Every row comes from one small tree of marks. Brackets hold a mark, then the marks that hang from it, in the order of their numbers. Every link used is in the known rows. Which tree was each row made from?
Known rows:
[J459 J886]: [-31  20   1 -15  14   6  -3  -3  32   5 -17   4  24 -42 -26  18  -5  19
   7 -38 -54 -47 -56   0 -40  36 -33  -6  20  13 -27]
[J886 [J101 [J743 J183 J459 J667]] J666]: [ 10 -44 -18  -6  16  27  16 -24  20   1  16 -11   5  47 -17  13  34  -4
  31  18   6 -53 -43 -16  -2   0  23 -38  12  23   2]
[J666 [J743 J667] J886]: [-29  32 -26   0  46 -40 -39  24  37  -6 -53  15  25 -18  -8  -3  33  63
  10 -34  45   3 -24   1   8 -10 -41  25 -34  18   0]
[J183 [J743 [J459 J746] J666]]: [-20  42  20   2  38 -54  32  34  20  27  13  -2  12  12 -31  13  34  -7
  43  49  -6 -39 -46   4  14   3 -24 -36 -45  20 -11]
[J667 [J886 J101 J666]]: [ -1 -32  -1   4 -30  30  26  -2  58   1 -12  11  10  15 -60 -14   0  21
  32   0 -10 -30 -34  45 -31  52 -21 -34  20  13  -6]
[J666 [J743 J667] [J886 J101]]: [-27  18 -13  -8  23 -21 -36  16  27 -12 -51  13  21 -14 -19  -8  12  82
  11 -31  36 -19  -9   0  -1  -8 -19  18 -18  12 -17]
[J183 [J743 J101 J459] J886]: [-64  40  21 -17  50 -22  22  46 -47  27 -42  31  29  -6 -51   5   7  -4
  60  16  16 -56 -44 -15   0  43  -9 -23 -19  77  12]
[J977 [J746 [J101 [J886 J666]] [J183 J743] J459]]: [-39  30 -15 -15  22 -21  62 -43 -28  40 -18 -70  -6  13   9 -14 -19 -13
   2  20 -43   2 -34  65  52  10 -42  15  61  36 -47]
[J746 [J666 J886]]: [-33  -4   5  12  22 -17 -10  -6  45   8  -6 -22  18  -4 -23  -7   2  -1
  15  -2   5  18 -48  32  12  37 -41 -30   8  39  -1]
[J101 J743]: [ -1  31 -33  11   8 -17  19 -12  32   9  -7  12 -12  29 -14  23  28 -18
  33  -6 -24  -5 -70 -10 -21  17 -31  19 -33  36  -8]
[J746 [J183 J743 J886]]: [-77  53  -5  17  28 -26  37  -8  14  42 -24 -18  -1   0 -31 -23   2  -4
  24  18 -18  13 -44  43  -1  19 -28  29  25  62  -4]
[J746 [J101 [J743 J183 J459 J977] [J886 J666]]]: [-41   6 -32 -34  39  30  39 -57   4   4   4 -36  10  15  15  23  13 -40
  40  29  12  -5 -37 -12   6  46 -16   5  18  43 -16]
[J886 [J666 J743]]: [ -6  12 -33  30  -8  -5 -13 -33  53   7 -19   0  -1  28 -14 -15  41 -27
  17  16  16  11 -39  50   7   4 -57  20   7 -15   3]
[J183 [J886 J101 J666]]: [-34  -6  17   9 -32  35  31 -21  19   2 -10  22   2  -5 -64 -15 -11   7
  40   8 -18 -30 -34  57 -12  21 -12 -21  37  20 -17]
[J746 [J183 [J886 [J666 [J743 J667]]]] J459]: [-50  23 -15 -14  21 -35  43 -37   1  25  -5 -38 -15  -2 -10  -2   9   3
 -10  21  23  37 -30  62  33   3 -26  -1  59  36  23]
[J459 [J886 [J101 J743] J666]]: [-16 -18  -3  -9 -30  66  16 -28  27 -13 -15 -14  -8  -2 -34   2  -6  10
  26 -21 -58 -49 -62  -1 -24  30 -20  -9  39   5 -31]
[J666 [J743 [J977 J746]] [J886 J101]]: [ -6  65 -28 -22   1 -23 -59   7  33   2 -65 -10  33 -36 -11   5  18  26
  51  -4  -6  -1   0  28   6 -13 -15  16  -5   0 -48]
[J183 [J886 [J101 [J743 J459]]]]: [-33  36  14 -18 -17  13  46   3  -7  -2  -6  38   7   2 -54  18 -10  28
  52  10 -15 -40 -44   6  -7  32   3 -16   1  51 -23]
[J886 [J101 [J743 J667]]]: [ -2   0 -14  -5  -2  -7  14  -2  15   0   4  11 -12  21 -17  18  10  33
  17 -20 -24 -43 -39 -31 -38   3   8  -2 -16  30 -20]
[J746 J101 [J183 J886] [J977 [J743 J667]]]: [-93  49 -24 -27 103  -8  54 -49 -21  52 -44 -52 -12  -2  -5 -15 -23  32
 -37  33  36  75 -15  40  31  10  -9  67  18  62 -10]
[J183 [J886 J101 [J666 [J743 [J459 J746] J977]]]]: [-36  33   7 -19 -27  13  21  -9  27 -11 -18  16   4 -19 -37  -2   0  17
  60  37  -1 -23 -10  38   2   3  -4 -21  26  16 -23]
[J977 [J743 J666 J667]]: [ -9  28   6  -7  47 -29  -3  29  14  34   8  -3  24   8 -14  33  63  21
  19  24  30  10 -56  -1  -5  -9 -18   9 -44   9  -5]
[J667 [J746 J183 J459] J886]: [  2   3 -14 -32   7 -49  60   6  50  29  10 -35  12 -22 -46  -6   3  46
 -16  26 -29  -8 -36   9 -29  33 -26 -29  35  64   1]
[J667 [J746 J666] J886]: [  6 -16   5  -5 -18 -24  37  30  67  11  23 -10  23 -14 -52  -8  14  42
   7  28 -30  -9 -42 -11 -39  48 -31 -59   3  70  -4]
[J101 [J743 J183 J667 [J977 [J746 J459]]]]: [ 27  29 -45 -32  53 -59 -14   1  12  31   5 -38  16  -6  26  71  63 -32
  46  -1 -25  -3 -39 -43 -18 -19  28 -33 -29  60  -5]
[J746 J183 [J977 J743]]: [-50  57 -46  -1  85 -32  14 -50  20  59 -24 -62  -8  12  -2 -10  10 -13
 -24  37   6  60 -41  57  13   7 -28  56  23  33 -16]
[J459 [J886 J101 [J666 [J743 J667]]]]: [-27 -12  -2 -13 -21  41 -12 -13  24 -13 -22  -8   9 -18 -20  -3   4  43
   6 -24 -29 -44 -31   0 -22  12 -22  -5  41 -11 -25]
[J977 [J743 J666]]: [ -9  49   8  -2  23 -19  -3   6  24  36  -3  -4  26  17 -25  24  53 -10
  36  41  14  19 -62  30   0  11 -38  19 -31   4 -22]
[J886 J101 [J666 [J743 J183 J459 [J667 J746]]]]: [  8 -26 -13 -12   2   6 -11 -16  30   2  11  -9  29  21 -17  -9  45  29
   9  41  16 -55  -7 -11  -3 -20  10 -29  26   7  -8]
[J886 J101 [J666 [J743 [J667 [J746 J183 J459]]]]]: [ -1 -21 -21  -2 -19  -7  10 -34  26   7   4 -38 -14  16 -12 -23  22  31
 -16  28   1 -12  -8  21   3 -26 -13   0  50   1  -5]
[J886 [J666 [J743 J977]]]: [ -4  20 -47  17  -3 -12 -29 -30  58  12 -20 -18   1   7  -2   1  51 -52
  33  22  14  28 -27  44  -1  -3 -47  16   6 -17  10]
[J666 [J743 J101 J459]]: [-19  56 -26 -24  44 -38 -35   9  -4   3 -33  31  33  13  -3  16  38  -1
  10  11  46 -43 -20 -19 -11  31 -20   4 -20  19   4]
[J183 J743]: [-34  27  -8  25  22 -47   6  15  18  40 -24  -3   8  11 -25  -4  18 -19
  38   1 -23 -17 -51   9  -9  13 -47  17 -28  38  -5]
[J183 [J743 J459] [J886 J101]]: [-64  39  32 -12  -2  -9  45  33 -29  22 -23  26  22  -2 -61   3 -13  27
  66  28  -8 -51 -36  11  18  30  -9 -17  -4  61 -15]

Which tree is each row?
[ -34  -41   -8  -44  107   -1  -12    6  -28    5   22   -2   54   -6
    3   23   46    7    8   -8   45 -103  -30  -46  -39   40   39  -74
   30   55   17]  [J743 [J101 [J886 J666]] J183 J459 J667]
[-33  11  -9 -50  93 -41  29  29  10  -5   5   0  14 -48  -8  36  -6  77
 -21 -24 -25 -70 -32 -46 -10  -7  12 -54  -8  30 -16]  [J743 [J459 [J746 J977] J886] J667]
[-12  14 -24 -52  86 -46  -9  36  -1  10  -3 -34  46 -33  19  50  25  18
  14   8  21  -9  -5 -34  35 -12  26 -56 -20  35   1]  [J743 J459 J667 [J977 [J746 J101 [J666 J886]]]]
[ 10  46 -17 -16  43 -38  -9  42  -4  31 -27   7  37   5  -1  30  44  43
  32  -4 -28 -23 -56  -2  10 -36 -15  19 -29  33 -49]  [J977 [J743 J667] J746]
[-14  66 -39 -12  30 -54 -64 -23  54  28 -21 -13  40 -19  20  28  62 -41
  37  25  14  19  -8   6 -30  12 -15  15 -13  20  -5]  [J666 [J743 J183 J977]]
[-26  38  -8  -4  -1  -9 -37  -5  35  -8 -61  13  24  -9 -28 -17   1  52
  25 -13  20 -11 -15  31   3  11 -38  32  -4   6 -32]  [J666 J743 [J886 J101]]
[ 19 -29 -29   7  15  -5  47  -2  67  24  -1 -29   2  -9 -66 -23  16  19
  -3  30 -23   2 -38  26 -26  23 -32 -39   3  35   1]  [J667 [J746 J977] [J886 J666]]
[-27  30 -45  -3  65 -13  41 -62   4  31 -30 -35 -30  29  -4   9 -15 -27
 -21  15   2  42 -31   8   7  26 -28  41 -34  38 -11]  [J746 [J101 J743] J977]
[-45  18 -20  16 -19  16  17 -35  25  -6   5  -4   1   3 -10 -17  20   2
  27  -2  -2  -8 -48  49  -6  32 -66  13  39   3 -28]  [J101 [J886 [J666 J743]]]
[ 16   9 -29  -5  18   3  37   5  18   9 -29   1   3  29 -12  12  16  17
  16  -9 -30 -14 -42   4   9   4 -14  -2 -25  34 -30]  [J977 [J746 [J101 [J743 [J667 [J886 J666]]]]]]
[-15  43 -30 -55  63 -45   6  36  -4  17  12 -16  39 -42   0  46  29  30
  22  11 -10 -37  -2 -16   4 -28  57 -49  13  32 -12]  [J743 J459 J667 [J977 [J746 [J183 [J886 J101]]]]]
[  7  31  -9 -22  59 -31 -54   3  24  34   6 -24  22 -33 -17  41  66 -80
  24  22  19 -11 -14  -3 -69  30  25 -47 -24  -6  19]  [J743 J101 J666 J977]
[  1  27 -27 -35  28 -42  55 -43  22  37  19 -81 -17  -5  -3  13  18 -20
 -24  63 -21  28 -24 -15  -6  -5 -10   8  17  43  -5]  [J667 [J746 [J101 [J743 J666 J977]] J183 J459]]
[ 33  61 -17  -6  20 -44 -26  10  46  38  23 -30  29 -28 -13  48  68 -60
  42  35 -32  10 -22  39 -20 -13   9 -49 -29 -22 -25]  [J743 J666 [J977 J746]]
[-64  43 -16  -8  53 -23  27  -2  15  31 -14 -34  15   3 -13  -6   5   3
   5  13 -18 -21 -50   8   8  23 -29  16  30  38  -5]  [J746 [J183 [J743 [J459 J886]]]]
[-74  13  -6   3  32 -17  -7 -18  34  32 -18 -89   0  -8  -4 -29  -5 -19
  21  30   1  49 -24  34  20  25 -17  -4  46  55  -1]  [J746 [J183 [J743 J977]] [J666 [J886 J101]]]
[ -3  -3   8   6  62 -31  -9  33  40  14  12  -4  22 -22 -35  18  51  30
   0 -15  35  -6 -37   6 -10  -8  -3 -42 -46  -2  12]  [J743 [J666 J886] J667]
[-49   8   1 -10  67 -28  31 -41  42   9 -24 -42 -19 -18  -7 -20 -48  23
 -19  14 -12  25 -14  32  14  18 -29 -13   1  47 -33]  [J459 [J746 J101 [J666 J886] J977]]
[ 28 -24 -33 -14 -15   6  12 -20  11   9   3 -40 -21  16  -6  26  28 -22
  40   6 -30 -18 -33   4   1 -23  15 -34  14   7 -10]  [J886 [J101 [J743 J667 [J977 [J746 J459]]]] J666]
[  2  -8  -1 -40 -16 -30  61  -1  39  21  11 -37   8 -21 -54 -13 -16  67
 -16  29 -41 -31 -19   9 -36  35  -5 -37  56  58 -18]  [J667 [J746 J183 J459] [J886 J101]]
[-21   5  -7 -16   5 -10  48 -18  21   9  10 -10  13 -28 -28 -19  -9  42
 -12  10 -43 -43 -29 -17 -39  16 -38  14  17  43 -46]  [J667 [J746 [J101 J886]]]
[-22  27  14 -53  62 -20   1   2  39   1   5   4  56 -36 -11  34   5  29
  25   8 -43 -96 -40 -30 -28  28  11 -56  21  44 -39]  [J743 J183 [J459 J746 J886]]
[-96  41  -4  -2  91 -26  38 -25 -37  54  -4 -73  -9  11 -17 -23 -10 -37
 -11  62  30  51 -27  35  39  55  -2 -34  36  91  24]  [J746 [J183 [J743 J101 J459] J886] J666 J977]
[-28  30  22 -16  25 -60  32  53 -14  47  14 -34  10 -53 -41  30  50  -2
  51  46  -6  12 -26 -21  -7 -18   1 -54 -39  60  21]  [J183 [J743 J666 [J667 [J746 J459]] J977] J886]
[ 13  53 -29 -20  31 -26  12   4  26  14  31 -16   7  15 -11  61  70 -58
  52  48  14  11 -54 -23  -1  13   1 -34 -53  10  12]  [J101 [J743 J459 J666 J977]]
[-22 -24   7 -11 -22  55   3 -27  31  -8 -15 -11   9 -19 -38  -4 -16  15
  14 -24 -57 -59 -46  21 -29  29 -21 -20  58  -9 -32]  [J459 [J886 J101 J666]]
[-15   5  -4 -21  33   7  -5  -4  27  -2 -30   3  32   4 -37  11   3  30
  43  -6   4 -45 -44  -5   1  23   1 -14  -3  40 -26]  [J666 [J886 [J101 [J743 J183 J459]]]]
[-24   7  -2   0 -36  40  30 -23  19   0 -12   4 -14  -3 -48   4   5 -18
  68  16 -21  -5 -40  31 -11  18  -2 -15  19  31  -9]  [J183 [J886 [J101 [J743 J977]] J666]]
[-18  60 -32 -32  42   5  42 -23   0  16 -25 -26  13  16   5  12  -7  12
  -6   6 -52 -21 -44   3  26  10  -7  22  20  32 -55]  [J977 [J746 [J101 [J743 [J459 J886]]] J183]]
